Known rows, with every step that occurs
tudu burata nasubi mito: [ -5.5   1.5   0.4   9.9  -8.2   8.2   7.7 -17.4  -6.4  -6.7  -3.6   0.0
  12.2  12.8  -5.8 -16.2  -6.1   8.4 -20.3   2.2   3.5  -4.3 -16.9]
lopose tudu: [  7.8   0.0  -3.9  -0.9  10.5   3.8 -10.6  -9.1  -3.9   4.5 -12.2  -8.0
  21.3  -0.1  -9.0  -3.3  -1.4   6.8 -19.9 -21.5  -1.2   3.2   4.8]
burata tenok repilat ramid lopose tudu: [ -4.5  15.1 -12.8  -7.6 -10.1   9.9 -26.7 -13.1  11.1  15.5  -0.6 -30.4
   6.0   0.4 -26.6 -12.6   1.4  12.1 -17.1 -22.7  -2.1   8.6  -9.9]
lopose ramid repilat tenok: [ 11.4   9.5 -33.0   0.7  -4.1   9.7 -27.1  -2.4 -21.5   7.6  -1.6  -9.7
  -2.7   7.2  -0.5  -3.8 -15.7  11.6 -17.9   0.4  -2.0   4.9 -13.8]
tudu burata: [  3.6  10.1   1.4   8.3  20.2   4.8  -6.2 -10.1   0.7 -14.0 -10.8  -2.1
   4.3   7.7  -2.3 -12.6  -1.2   0.8 -14.6   1.9   1.8  11.1  -8.5]
ramid repilat tenok burata: [ 10.4   4.8  -9.6   2.1   2.1  12.6 -24.8  -4.5 -17.8   1.3  -1.3  -7.0
  -1.8  19.3   5.7  -4.8 -22.8  18.6 -15.5  -5.8   0.2  42.3 -18.1]
dalo nasubi burata tenok: [  3.2  23.9   1.0   5.9  -4.5   9.3 -10.9 -17.0  25.2  22.4  -5.8  -4.3
  -4.9  15.3  -4.9   6.2   3.7  -1.0 -15.8  -0.6   1.2 -37.8  -7.8]
lopose tudu burata tenok repilat: [  2.2  17.5   1.0  -0.9   0.7  12.5 -12.4 -17.1  13.3  -8.5  -4.1  -9.8
  26.2  21.3 -11.8 -21.1  10.7   1.8 -16.8 -17.9  -2.4   6.5  -7.6]
mito nasubi burata tenok repilat: [ -8.0  17.1  -1.8  -7.2 -26.4  15.7 -13.7 -14.6  28.9   6.3 -15.5  -6.3
   5.6  22.9  -7.9  -9.7  18.3  -0.1 -16.9 -13.3   4.8 -33.8  -4.4]
difak repilat: [ -1.8   0.4  -1.8  14.4  -3.1   9.6 -15.6  -8.2   0.7  -4.6 -10.0  -2.2
   3.6  -3.2  -5.7  -4.4  -4.5  12.0 -14.9 -15.7   0.9  -1.8  -3.7]
difak repilat ramid lopose tudu burata tenok: [  8.5  25.1  -3.2  19.4  -8.7   8.0 -29.5 -16.6  15.8  -5.7  -6.1 -30.8
   5.3   4.3 -18.5 -30.1   2.2   7.6 -12.5 -21.6  -2.2  23.1 -12.5]
difak repilat tenok burata nasubi mito: [-17.6  -5.3   0.7  12.3 -44.6  15.6  -9.9  -9.7 -22.8  -1.0  -2.9  -4.2
   2.8  19.5  -2.4 -15.0 -19.2  19.2 -20.0 -11.7   1.5  25.5 -24.6]
burata tenok repilat ramid: [-23.0  15.9  -8.2  -8.0  -7.9  11.6 -21.2 -14.8   9.9  11.7   6.0  -5.3
 -10.8  -0.4 -16.0  -2.9   4.7  -4.4 -11.3 -10.2  -0.5   4.6 -21.6]
tenok burata nasubi mito: [-14.5 -11.4  -0.9   6.5 -14.7   9.8  -2.0 -17.4  -5.9   3.6  -1.9   0.2
   3.5   9.1  -9.4  -6.6 -16.1  13.4 -21.9  -5.8   5.0  29.9 -14.4]
tudu lopose ramid repilat tenok burata nasubi: [  5.1   7.5 -36.6  28.0 -22.9  14.2 -25.0  -9.0 -25.9   6.7   5.0  -1.2
 -10.7  10.2 -13.3  -9.3 -19.8  18.5 -16.6  -2.2   1.2  47.9 -15.8]
dalo nasubi mito: [ -2.3  -1.9   6.4   1.7   2.6  10.2   0.5  -8.9  -3.7  19.1  -2.0  -8.1
  10.6   4.9  -6.0  11.2  -7.1   9.6 -25.5  -2.9   2.0 -34.4 -13.0]
burata tenok: [ -6.2  21.6  -8.1   6.3   2.7   4.0  -9.3 -12.7  10.4   3.7  -0.8   2.5
 -10.1  10.1 -10.6  10.5   7.3  -0.3 -14.1  -6.3  -0.3 -14.8 -11.3]
tenok repilat: [-10.1  -4.1  -4.5  -7.2   4.1  11.8  -9.7  -7.2  -1.1   0.5  -5.7  -3.2
   9.0   1.2  -9.5  -4.6  -3.5  12.2 -17.3  -8.6   1.6  -2.9  -6.3]
tenok repilat ramid lopose: [-10.1   0.1 -11.8  -9.3   0.2  10.1 -22.2  -5.4   0.3   9.0  -5.0 -25.8
  -7.9 -12.7 -20.6 -13.9 -10.1  16.5 -15.9  -6.4   2.5  13.3 -12.9]
tenok repilat ramid lopose tudu: [ -2.9  -2.6 -10.3 -11.7   0.2   9.9 -24.3  -7.2  -1.8  11.2  -8.3 -32.8
  15.4 -10.4 -22.6 -20.6  -7.8  16.9 -19.3 -22.5  -0.3  20.2  -4.0]
repilat tenok burata nasubi mito: [-21.7  -2.0  -3.2  -0.2 -29.3  10.2  -3.2  -9.0 -25.4   4.9  -0.7  -2.3
  -2.8  21.2  -3.2  -7.4 -17.1  11.7 -21.5  -1.1   2.2  25.8 -25.4]
difak repilat ramid: [-10.2   1.6  -2.9  11.0  -3.6   9.4 -24.3 -10.0  -1.0   2.9  -7.3  -6.9
  -6.3 -15.8  -7.8  -9.6  -7.8   2.0 -11.2 -16.6   0.8  18.2 -13.7]
tudu burata tenok repilat: [ -7.4  20.6  -1.3   2.2   1.7  12.2  -9.8 -15.2  15.2 -11.1  -1.3  -2.3
   4.1  20.5 -10.4 -13.3   9.2   1.5 -13.1  -1.5   0.2  -0.2 -16.0]
mito nasubi: [ -3.9   3.0  -4.0   2.3   2.5   8.2  -6.1  -5.5  -1.7   0.0 -23.2  -2.5
   4.1   1.6  -6.8   3.1   6.3   4.5 -18.7 -16.8   5.1 -19.3  -1.3]

Rows
[ 10.5  10.8 -28.3  20.9  -6.4  11.0 -33.1  -2.4 -17.8   1.7   6.6  -6.6
  -9.0  12.9 -10.0  -7.1 -12.7  11.6 -17.6   2.2   0.2  54.7 -14.8] => tudu lopose ramid repilat tenok burata
[  5.6   1.1 -17.5   9.1 -12.8  15.7 -17.5 -11.3 -25.2   5.9  -4.0  -1.0
  -3.4  17.1   2.2  -7.3 -31.2  24.8 -14.2  -9.8   1.3  36.1 -19.3] => ramid repilat tenok burata nasubi
[  4.6   3.4 -11.1  -1.0   8.1   2.2 -22.7  -7.6  -2.7  12.3 -10.3 -30.0
   5.8 -13.5 -19.6 -12.7  -8.3  11.3 -18.3 -19.0  -0.1  19.4  -2.3] => repilat ramid lopose tudu
[ -4.7  17.1  -1.9  -8.1 -15.6  11.2 -15.7 -16.2  28.2   6.9  -0.3  -4.3
  -0.4  19.8  -8.2  -9.9   8.9   0.0 -14.0  -1.9   0.8 -16.8  -7.9] => nasubi burata tenok repilat
[ 15.4  27.3  -5.7  11.0   7.9   3.2 -13.1 -13.6  14.6  -7.4  -8.8 -24.3
  10.8  16.5 -17.7 -16.6   7.8  11.8 -17.9 -11.3  -1.2   2.0  -3.7] => ramid lopose tudu burata tenok
[  5.9   3.4 -28.4   3.9  -4.1  11.8 -32.8  -4.7 -18.1   3.2  -0.6 -11.2
  -5.3  13.6  -0.4  -9.6 -22.8  12.0 -17.8   0.1   0.0  55.6 -14.7] => lopose ramid repilat tenok burata
[ 16.2  -0.6 -30.4   7.7  11.7   9.2 -25.4 -10.9  -2.8   6.2  -1.9  -7.4
   5.6  -2.8  -6.3  -1.6 -14.4  12.7 -18.1  -4.5   1.0  11.8  -2.8] => lopose ramid repilat
[-12.2  -7.0  -8.9  12.7  -0.9   9.7  -7.2 -17.0  -5.7   1.3 -10.7   4.0
  -5.0   3.2 -10.1  -4.7 -18.9  12.9 -15.4 -10.1   4.6  40.0  -7.7] => tenok burata nasubi
[  3.9  -3.3 -10.3   3.3 -26.3  15.8 -11.6 -12.4 -25.1   8.3   5.7  -5.0
   6.2  25.9   2.8  -7.9 -28.0  25.9 -21.3  -5.5   2.2  26.2 -26.1] => ramid repilat tenok burata nasubi mito
[ 16.0   3.2 -10.2   1.5  10.0   2.6 -13.0  -5.4  -1.0   4.4 -13.4 -25.8
  16.4  -2.0 -18.0  -8.4  -4.8  21.7 -21.6 -18.5   0.1   0.8   6.8] => ramid lopose tudu
[ -6.5  10.1  -3.9   7.0 -18.8  10.1 -17.2   0.5 -18.3  -3.3 -10.4  -5.2
  -1.4   7.7   0.7  -6.8  -5.9  10.8 -14.2 -11.2  -1.8  -6.7 -15.0] => difak repilat tenok
[ -1.3  -5.1 -29.0   5.0 -31.6  15.3 -19.7 -11.8 -25.6  10.1   5.4  -9.1
   3.1  20.1  -3.2 -13.1 -29.1  19.2 -23.6   0.3   1.6  38.1 -23.3] => lopose ramid repilat tenok burata nasubi mito
[  2.8  17.5  -8.3 -12.7 -19.1   9.5 -30.9 -16.6  27.1  17.7  -2.2 -33.8
   7.7   9.9 -21.3 -25.3   3.9   5.7 -16.0 -15.6  -0.9   6.9  -5.5] => nasubi burata tenok repilat ramid lopose tudu
[ -8.3  21.1  -9.1  -9.5 -17.1   9.8 -27.5 -14.3  29.3  15.2   1.9 -26.3
 -15.5   8.6 -19.0 -19.5   2.9   5.2 -13.0   0.3   2.1   0.4 -14.9] => nasubi burata tenok repilat ramid lopose
[ -6.0   7.1 -12.0   0.5   9.1   2.6 -20.4  -5.8  -0.7   9.1  -7.1 -22.6
 -15.5 -13.3 -17.1  -5.5 -10.3  10.3 -14.9  -3.1   2.5  15.9 -11.5] => repilat ramid lopose
[ -9.9  -5.1  -5.8   4.7 -14.8   7.5   5.0 -14.8  -9.7   8.5  -0.8   1.8
   7.7   5.1  -9.5   0.1  -8.4  13.5 -21.7  -6.2   2.9 -19.8 -12.7] => burata nasubi mito
[-11.0  24.7  -7.4   0.2  -0.9  10.7 -21.4 -13.7  16.9  -3.1   1.2 -24.4
 -11.7   7.3 -19.9 -23.5   1.9   6.2 -11.4   1.0   1.1  17.1 -23.3] => tudu burata tenok repilat ramid lopose
[-17.3  -2.7  -5.8 -11.6   3.4  11.8 -19.3  -9.1  -2.7   8.6  -2.4  -8.3
  -1.4 -11.1 -11.3  -8.9  -6.7   0.6 -13.4  -9.7   1.0  17.6 -15.0] => tenok repilat ramid
[-12.1  14.2  -6.6  -3.0  -5.3  12.0 -11.7 -12.9  12.1   3.6   1.1  -1.0
  -1.1  11.0 -14.3   2.7   8.2   6.1 -14.9 -10.3  -0.2 -15.0 -12.2] => burata tenok repilat
[  1.6   0.3 -36.1  11.5 -17.9  14.9 -26.0 -11.7 -25.8   7.6  -3.5  -5.1
  -5.1  10.8  -3.5 -11.1 -30.8  18.8 -16.8  -3.9   1.2  49.3 -16.6] => lopose ramid repilat tenok burata nasubi
[  3.9   2.9  -3.9  -6.3   8.5  10.9 -22.0 -10.4   2.3  -3.2 -10.2 -34.7
  19.5  -3.3 -19.0 -37.2  -7.0  12.6 -17.4 -14.2   0.5  35.3  -7.9] => tenok repilat ramid lopose tudu burata
[  9.0  20.7  -5.3   1.4  -0.2  10.8 -14.7 -13.8  16.2  -7.8  -5.7 -27.7
  20.2  19.0 -21.6 -24.1   7.4  17.6 -19.0 -14.3  -1.3   1.5  -5.0] => ramid lopose tudu burata tenok repilat
[  5.4  28.0  -7.5   7.1   5.9   2.9 -22.8 -15.8  13.5   0.7  -4.7 -28.7
   1.6   5.3 -19.6 -22.2   4.1   1.1 -14.8 -11.6  -1.7  22.7 -13.0] => repilat ramid lopose tudu burata tenok
